Known rows, with every way that one mark hangs from another:
j338{j688}: [-24 -33 -12 -16 -31 -17  49 -27  21   8 -45  31 -11  22   4 -23  26  -7
  -9  64   1 -13 -23]
j826{j523{j688}}: [-24 -26  -7 -15 -36 -19  42  19  25   6 -10  30 -22  22   5 -26  41   2
 -16   6  -1  11 -10]
j523{j152{j338} j462 j826}: [-29  -4   7 -25 -14   7  72 -30  20   7 -13  27  24  30 -19 -24  31  -7
 -26   3 -13 -20   0]
j338{j152{j523{j462}} j688{j498}}: [-65 -39  -6 -10 -33  -7  59 -20  20  29 -50  32  34  36  12  -6  30  -2
  12  12   6 -35 -29]
j248{j688{j338}}: [-23 -25 -17 -39 -50 -17  54 -29  33   6 -31  21  -7  29   8 -13  42   9
 -17  30  21  -9 -25]
j338{j152{j523{j462 j826}} j688{j122}}: [-41 -16   2   4 -30   1  18 -18  19   8 -52  33 -16  24  18 -27  26  -3
   5  18   5 -30 -26]
j523{j152{j338{j688{j498}}} j462 j826}: [-41 -19  -1 -11 -18   9  77 -26  16  25 -34  28  18  46 -24 -11  19  -4
 -33  39  -4 -30  -7]
j152{j338 j523{j688{j122 j498}}}: [-26 -32   1  35 -43   2   3 -32  20  11 -16  25 -15  54 -21   4  30  12
   2   1   9 -31 -13]
j688{j122 j248 j338 j498 j523{j462}}: [-11 -48  13  27 -23  13   6   8  24  36 -14  25  24  46  -2  21  29  31
 -33  -6  82   4 -28]
j152{j338 j523{j826}}: [-15  -3  -1 -22 -25  -7  47 -31  20  -1 -25  26 -50  34 -10 -12  30   0
  13  17  -7 -22 -11]
j826{j523{j152{j338{j688{j122}}} j462}}: [-17 -30   7  13 -22   3  25  21  18  -3 -27  29  66  51 -23 -28  19  -5
 -34  50   7  -1 -15]
j462{j523{j152{j338} j688 j826}}: [-28  -2  -7 -28 -36  -2  54   9   2   5  -8  30 -26  31  -8 -25  38 -16
 -21   7 -10  23   3]
j462{j523{j152 j688{j498} j826}}: [-45 -16  -9  -5 -30  -2  49  13   2  32 -18  33 -28  17  16  -6  40  -7
 -14  -1  -4  17   1]
j523{j826}: [-24 -11  -4 -15 -22 -11  47 -28  23  12 -23  28 -56   9   7 -20  35   1
 -13  15  -7 -12 -12]
j338{j152 j688{j122 j248 j523{j826}}}: [-30 -29  -7  22 -33  -3 -22  15  25  20 -39  27 -58  33   1 -20  22 -17
 -29  35  48   8 -37]
j248{j688{j122 j338}}: [-14 -27 -11   0 -53 -10  10 -29  32   3 -32  20  -8  32   5 -12  37  15
 -24  32  29 -12 -29]
j688{j122 j248 j523}: [ -3 -38   6  37 -26  -1 -21   4  26  18 -20  26  -8  31  -3  -6  30   2
 -18  22  50  16 -28]
j152{j338}: [-23 -25  -3 -13 -30 -12  51 -36  23   0 -11  23  -3  41 -25 -15  33  -3
 -17  20  -3 -15 -16]
j688{j523}: [-22 -31  -6  -7 -27 -17  37  -9  24  13 -21  29  -8  20   1 -13  35   2
  -9  21  12  39 -25]
j523{j152 j688{j248 j338 j498} j826}: [-29 -24  -8 -27 -24   9  37  -9  24  37 -20  26 -36  30   6   6  34  -9
 -28  -4  49 -45  -4]
j826{j523{j152}}: [-29 -30  -6 -13 -16 -12  37  21  26   9 -19  29  31  19   8 -24  37 -18
 -12  22  -2   9 -11]
j338{j688{j248 j523{j462}}}: [-12 -35   3 -12 -25  -1  47   8  19  24 -38  30  28  31   1 -16  23   4
 -19  48  43  14 -26]
j688{j122 j523{j462 j826}}: [-11 -16  12  24 -21   3  20  -6  21  14 -18  31 -22  16   5 -17  29  23
 -25   1  13  35 -21]

Rows:
[-50 -50  -1 -18 -28   5  44  11  29  41 -12  23  30  47   1  18  38   8
 -31 -35  72   3 -34]  j688{j248 j338{j152} j498 j523{j462}}
[-54 -29 -10  28 -36  -5  -5 -19  21  23 -55  31 -55  34  11  -5  23  -7
   7  26  11 -36 -32]  j338{j152{j523{j826}} j688{j122 j498}}
[-24  -8   6 -22 -15   5  64  -9  19  10  -9  28  22  33 -19 -19  27  -3
 -28   3   0  31  -8]  j688{j523{j152{j338} j462 j826}}
[-23 -41 -11  24 -55  -7   3  -8  32  24 -28  20 -11  45  -1  12  33  30
 -28  23  49  31 -38]  j248{j688{j122 j338 j498 j523}}
[-23  -8 -12 -52 -32  -3  53  18   4  11 -18  33 -36  15  26 -15  42 -10
 -17   6  18  24  -1]  j462{j523{j152 j688{j338} j826}}
[-20 -45  16  54 -22  12   1   4  23  39 -15  26  31  40  -7  10  28  24
 -29  -4  54   6 -26]  j688{j122 j248 j498 j523{j462}}
[-15 -15   3  19 -23  11 -12 -12  25  19 -20  29 -30  17   4 -22  31 -21
 -26   8  25 -38  -1]  j523{j152 j688{j122 j248} j826}
[ -7 -34   2  25 -24   8 -13  10  24  35 -20  23 -64  40   0  21  25  22
 -33   8  79   7 -27]  j688{j122 j248 j338 j498 j523{j826}}
[-24 -19 -13 -21 -21  -9  39  -1  19  14 -46  33 -26  14   8 -27  21 -20
 -14  65   7  33 -19]  j338{j688{j523{j152 j826}}}
[-26 -43   2  48 -37   5 -11 -18  26  32 -15  26 -20  38  -7   3  33   6
 -27  -1  38 -43 -15]  j523{j688{j122 j248 j498}}
[-25 -18   5 -26 -32  -4  62 -27  21   9 -24  33  20  15  16 -21  39  10
  18  -9  -5 -20  -6]  j152{j523{j462 j688}}
[-20 -36   0  28 -22  -3 -10  -8  24  12 -23  30  28  17   2 -17  28 -13
 -15  25  16  34 -22]  j688{j122 j523{j152}}
[  0 -24   2   2 -15  11 -18  13  24  19 -24  26 -26  26   7  -1  25  -9
 -29  20  70  12 -20]  j688{j122 j248 j338 j523{j152 j826}}
[ -5 -16   8  16 -31   3  27  -7  14   1 -28  29 -25  45 -24 -22  16  18
 -36  46  16  28 -24]  j152{j338{j688{j122 j523{j462 j826}}}}
[-39 -37  -1 -30 -25   2  67  25  22  26  -9  30  47  35   8  -3  39  11
 -31 -18  26  -1  -5]  j826{j523{j152 j462 j688{j338 j498}}}
[-32  -5  -5 -23 -35   0  62  -8  29  20 -30  27  24  15   9 -29  36   3
 -22  15  -3  37 -13]  j248{j688{j523{j152 j462 j826}}}
[ -3 -18  -5 -15 -28  -3  33   6  18  12 -31  24 -58  50 -26 -14  16  -7
 -29  61  40  13 -23]  j152{j338{j688{j248 j523{j826}}}}
[-29 -19   5 -26 -27  -2  67  18  22   2   2  28  58  42 -20 -30  36  -6
 -32  -7  -8   4   0]  j826{j523{j152{j338} j462 j688}}
[-46 -13 -17 -53 -47 -13  52  21   9   9 -11  30 -71  22  27 -15  49  -6
 -20 -25  20  22 -16]  j462{j523{j688{j338{j152}} j826}}
[-27 -44   6   1 -29   7   0  13  29  19 -12  25  28  40   4   0  35   4
 -34 -24  75   8 -38]  j688{j122 j248 j338{j152} j523{j462}}
[-25 -24  10   9 -16   9  47   6  22  45 -17  26 -17  29  -1   6  30  21
 -26 -10  39   7 -18]  j688{j248 j498 j523{j462 j826}}
[-48 -50  -7  15 -44   4 -11  -8  32  31 -11  24 -21  48  -1  10  39  -4
 -37 -30  67 -48 -27]  j523{j688{j122 j248 j338{j152} j498}}
[-40 -36   5   2 -19   6  63 -12  21  26  -7  26  71  47 -30   2  28   3
 -27  -1  11  23 -15]  j688{j498 j523{j152{j338} j462}}
